Known rows, with every step that occurs:
M, L, C, Q: [-19  20  -1  23   1  -3  21  13   0  21  26  -7   1  -7  24  32  16   9
 -13  -2 -11   9  36 -12   5  -6   9]
Q, C, L, U: [-18  42  -7  25  -4  -3  21  19   3  33  31  -7  -2 -23  16  32  15  19
   4   0 -29  -2  38 -10 -31  -1   1]
U, L, C, Q, R: [-21  31  -3  44 -18  -8  20  35 -14  45  13  -8 -14  25  15  45  16  12
 -17 -17 -25   7  30  -1  39 -13   5]
X, P, L, H: [ -6  27 -11  13  33  -1  11  39   0  42  36  -4  -3  -9   5  45   7  20
   1 -17 -38   1  48  10 -27   4  13]
P, X: [-17   5  -5 -19   6  -2   0 -26 -33   5  24  -9 -34   0  14 -11   8  15
   4 -11 -21   7  64   6 -14  -1  -3]
Q, C: [-14  24 -11  13 -21  12  10 -22   1  55  28 -11 -39  22  24  16  13   3
  -7  -4 -17   2  57   6   0  -5 -12]
C, L: [-19  13 -11 -15   7  -1  10  11  -3  13  21   6 -23 -11  13  -8  19  13
  -2   4 -35  -1  23  -4 -31 -12  10]
C, L, U: [-23  28  -8  10  18  -2  11  14 -15  16  29   5   5 -34  10  21  18  22
   9   4 -37   3  26 -14 -40  -1   8]
R, L, K: [-21  13 -22 -24  26   4   6  -6  -7  25  14   3 -28 -17  26  71   9  -4
  -8  -2 -34   2  57  -3 -48   3   7]
R, L, C, Q: [-18  22  -6 -11   0 -18   9  25  -1   7   4  -2 -15 -35  36  50  27  -5
 -10  -4 -28   7  29 -16 -13  -2  11]
Q, C, L: [-14  27 -11   2 -18   0  20  16  17  33  23  -7 -30   0  21   3  15   9
  -7   0 -27  -6  36   0 -21 -12   2]
K, L: [-22   1 -14 -14   9   5  -4 -23  -3  51  25   2   8  21   0   7   4   8
  -5  12 -22  -7  51   3 -18 -10   7]
Q, R, L, H: [ -7  23 -16   7  23  -7   9  42  -7  58   7   7 -34   4  19  23  20  14
 -11 -22 -25   9  36   5 -21   3   2]
C, Q, R, L, M, J: [-17  13 -11  23  35  -2   6  35 -22  35  -3  -2 -37  -1  -6  10  -8   1
  -7 -16 -24   6  27  -5   6   0  -3]
K, L, P: [-27   8 -10   6   8  -1   6  -6   2  53  25  -5   6   0  -2  32  -4  18
 -14  -2 -24   1  50  -9 -21  -7  27]
K, L, M, J: [-21  -5 -25  17  37  14  -6 -15 -13  54  32  -3  11   2 -20  -1 -25  11
  -3   1 -20  -1  42   0 -22  -7  -7]
Q, R, L, M, J, H: [ -6   8 -14  26  35  16   8  23 -25  74  16   8 -13  11 -13  21 -10  11
 -14 -20 -19  15  31   6  -8   4  -2]
K, L, P, X, U: [-25   8   8 -14  10 -11  14 -24   6  29  41 -22 -18  -9 -16  14 -21  15
   1  -3 -19  -7  72   7 -35   0  23]
U, L: [-17   7 -13  25   1  12 -12  -6  -2  54  36   1 -24  22  12  17   4  12
   3 -13 -34  14  51   7  -7 -11 -14]
L, M: [-21  10 -17  17  38  14 -11 -30 -36  29  29  -2 -14 -18  22  29   5  11
   4  -4 -35  13  47  -4 -26  -4  -6]
R, L, M, J: [-16   0 -22   7  41  11  -6   7 -12  35  20   3 -32 -19   3   6 -14   0
  -3 -11 -26  10  36  -2 -35   3 -15]
Q, R: [-22  17  -5  11  -2  11  15  -6 -30  48  14   2 -43  43   9   2  18  11
 -12  -6 -18   1  38  10  20  -7   0]
U, L, C, Q: [-20  22  -9  32 -11 -10   4  17  -4  29  25  -9   3 -12  22  52  16  10
  -6 -11 -33  13  33 -11  10 -12   1]
H, J: [-20  13 -19   1   1  22  -6  11 -23  33  25  10 -24  17  15  16  20  14
   2  -4 -44  11  28  -4 -32  -6 -11]
U, L, P: [-22  14 -10  42   1   5  -2  10   2  54  35  -5 -22   0   9  39  -4  21
  -7 -24 -35  19  49  -6 -11  -8   8]
Q, R, L: [-16  16  -5 -13   7   1  10  23  -8  41  -1   8 -59  25  22  13  19  -3
 -13  -8 -22   1  40  10  -7   1   1]
J, H: [-10   8 -10   4  10  16   0 -24 -28  59  32   8  -1  12   4  19  18  15
  -4  -4 -24  17  41   2  -9  -2   6]
P, L: [-15  22  -7  -2   9   4   3  27 -17  33  32   4 -16   1  16  22  11   6
   7  -3 -25  13  61   9 -14   0  -2]
R, Q, C: [-11  25  -8  21 -19   4   8 -15  15  71  21 -13 -53   1  22  42  16 -11
 -20 -10 -20   5  58   0  11  -2   0]
R, L, H: [ -5  15 -21  -7  31  -6  -5  25   0  45  18   8 -22 -22  25  23  20  12
  -2 -17 -31  13  40  -2 -47   4  -1]

Rows:
[-20  16  -2  -9   5 -17  19  22 -12  -8  18 -13 -27 -35   8   1   2  29
  -5 -19 -31   5  48 -10 -34  -4  27] | C, L, P, X
[-19  23 -11  -5  -6  -3  25  32  -1  34  13   3 -31   1  37  46  18  -1
 -27  -8 -19   0  32   5 -16   0   4] | Q, R, L, C
[ -2  38 -25  29  -1   0  12  74  22  61  22   0 -17 -24  17  45  22  20
 -11 -22 -51   7  18 -14 -45  -5   2] | R, Q, C, L, H, J
[-17  21  -5  17  50  11   3  12 -17  22  32  -8  -9 -17  12  62  -5   6
   6  -7 -45  -2  54   9 -27   2  10] | X, P, L, M
[-17  33 -20   6  -1  -3  29  11  21  42  22 -14 -26 -27  18  84   8  -1
 -22  -4 -36  -7  49 -11 -28  -6  19] | R, Q, C, L, K
[-22  12  -2  -2   4  -8   9 -11 -27   9  23 -15 -34 -19  10  12  -1  25
  -6 -22 -23  12  64  -5 -18   1  16] | L, P, X
[-20  41   1  24 -12 -15  31  60 -24  28  10  -6  -9   9  18  49  20   9
 -14 -10 -18   6  37   0  33  -4  14] | P, L, C, Q, R
[-20  30  11  31 -17 -18  28  25  -8  29  25 -23 -25  16   1  34   1  13
  -7 -18 -21   0  47   9  26  -8   6] | P, X, U, L, C, Q, R
[-22  26 -11  -8  18  -9  20  22 -18  26 -10  -2 -34   3  17  77  16  -3
 -13  -7 -31  -3  47  -6  -2   1  18] | C, Q, R, L, K
[-20  25  22  -7   7 -26  26  22  -2  13   6 -22 -61 -12  -5  25  -4   7
  -2 -19 -22  -1  57   2  -5   6  27] | C, Q, R, L, P, X, U
[ -8  15 -24  41  18   4 -11  16  -2  70  41   1  -3   3  10  25   8  28
   3 -26 -36  20  46   2 -23  -8 -11] | U, L, H
[-12  15 -30  11  18  10  -7  35  -5  64  29   9  26   8   2  28  10  28
   0  -8 -43   5  31  -6 -50  -7  -2] | K, L, H, J
[-10  29  -8   7 -15  -7  20  23  29  47  18  -9 -44 -18  20  26  19  -3
 -18  -6 -30  -4  36  -6 -12  -9  12] | R, Q, C, L
[-24  31  -2  23 -14  -9  28  18 -27  29   7  -7 -18  16  17  37  24   9
 -19  -6 -19   2  24  -6  36  -9  13] | L, C, Q, R
[-20  15 -18  29 -11   8   6   6   4  45  47  -4   1  -3  28  47   6  12
 -13 -12 -29  13  40   3 -18 -10 -10] | U, L, C
[-20  32 -23   2  -3   2  29   4  10  28  26 -12 -14 -11  20  61   6  11
 -12   1 -33  -9  49  -5 -36  -8  10] | Q, C, L, K
[-18  24   9  -4   4 -30  18  42 -20   5 -14 -14 -52 -13  12  27   7  15
 -11 -30 -23   8  57  -8   6   5  28] | C, Q, R, L, P, X
[-17  23  -5  16  37  -9  -1  26 -28  27 -11  -1 -34 -11  24  44  13   0
  -3 -14 -34   7  38  -6  -2   0   5] | C, Q, R, L, M
[-19  12 -10  19   3  16  25   1   9  36  47  -2  -2   3  31  25   7  11
 -20  -1  -6   8  43   1 -21  -3  -2] | M, L, C
[-15  20   1  -6  18   8  13  20   0  25  31  -4 -25   9   5  40   5   2
   1  -2 -37  -8  52  16 -13   2  15] | X, P, L
[-23  17  11 -14  10 -14  25   1   6   1  39 -19 -38 -33  -6   1 -11  19
   3  -7 -29  -3  50   1 -44  -2  25] | C, L, P, X, U
[-17   6   4   8   3   2  -3 -18   5  37  51 -16 -38  12  -5   5 -12  11
  13 -14 -29   6  70  20 -21  -5 -13] | P, X, U, L
[-16  42  -5  29  -2  -8  20  26  15  46  25  -8 -14 -40  14  54  16   8
  -7  -5 -33   0  39 -14 -23   2  10] | R, Q, C, L, U
[-22  10 -17  12  27  22  20 -20  -4  41  38  -3 -10  13  13  52  -2  11
 -10  -1 -16   4  65   1 -28  -1   5] | M, L, K
[-19   8  -2  21   5  13  -4 -19  14  57  53  -6 -33  19  -2  16  -6   4
  10  -5 -33   7  53  16 -19  -9 -13] | X, U, L
[-24  14   1  38   3   5   6  -3  18  59  50 -12 -32  -2  -5  38 -14  14
  -2 -16 -35  13  52   2 -21  -6  10] | X, U, L, P
[-19  35  -3   9  -5 -16  15  46 -15  11  22  -6   8 -29  25  56  21   5
  -2  -4 -25  13  42 -10   5  -3  11] | P, L, C, Q
[ -6  29 -10  11  23 -20   8  53 -11  48  -7   3 -29  -4  16  29  26  13
  -7 -23 -27   9  30  -5  -2   1  10] | C, Q, R, L, H
[-13  30   2   9 -12 -23  26  31  15  22  14 -24 -46 -43  13  33   1  15
 -21 -28 -26   4  59 -11 -18   0  29] | R, Q, C, L, P, X
[-19  22   4  17  -9 -19  11   9   3  14  38 -23  -8 -20   8  41   1  10
   3 -12 -29   7  51  -1  -3  -7   2] | P, X, U, L, C, Q
[ -1  35 -18  25   5 -13  18  42  27  63  25  -9 -21 -34  17  34  20  15
 -16 -19 -32   4  33  -9 -26  -5  12] | R, Q, C, L, H
[-12  29 -13  29  18  -2   9  16   9  43  20 -13 -27 -43  25  49   6   1
 -12 -10 -39   2  41 -10 -26  -7   7] | R, Q, C, L, M
[-16  34  -4  27 -13 -12  28  35  31  48  18 -14 -40 -36  15  48   8   8
 -26 -18 -32   5  37 -18 -16  -5  32] | R, Q, C, L, P
[-21  19  -2  36  26  17  12  -5 -10  44  42   2   2   2  10  24   6  20
   4  -1 -13  11  54  -4 -23   7  -5] | M, L, U
[-19  12  -3  23   1  -7   0   6 -12  27  30 -16 -29  -8   7  22 -10  28
  -2 -33 -29  18  70   0 -14  -3   7] | U, L, P, X
[ -7   1 -21  52  32  25  -9   0 -20  82  44   2  15   7 -20  21 -20  21
  -1 -22 -28  25  38   4 -13  -4 -13] | U, L, M, J, H
[-23  14 -25  22  14  14  -1 -15  -9  49  38  -5  -7   8  11  73  -3  12
  -3 -11 -39   8  62   2 -24  -8  -4] | U, L, K
[-21  10  -1  31  14  12  19   4   6  46  34  -3 -24   5  10  17  -3  20
 -16 -14 -12  15  52  -7 -15  -1  17] | M, L, P
[-24  10 -18  -7  -4   1  12 -11   4  43  36  -3  28  -4  18  40   6   9
 -19  11 -17  -7  41  -1 -27  -9   8] | K, L, C
[-20  15  -3  15  -9  -2  14  -5  11  29  61 -19 -12 -12  14  38 -11  12
  -2 -12 -25   5  58  14 -31  -5  -9] | P, X, U, L, C
[-19  33   2   5   3 -14  24  38  -2   4  21 -12   2 -21  19  71  16   3
  -7  -3 -36  -4  35  -4   5  -2  25] | X, P, L, C, Q
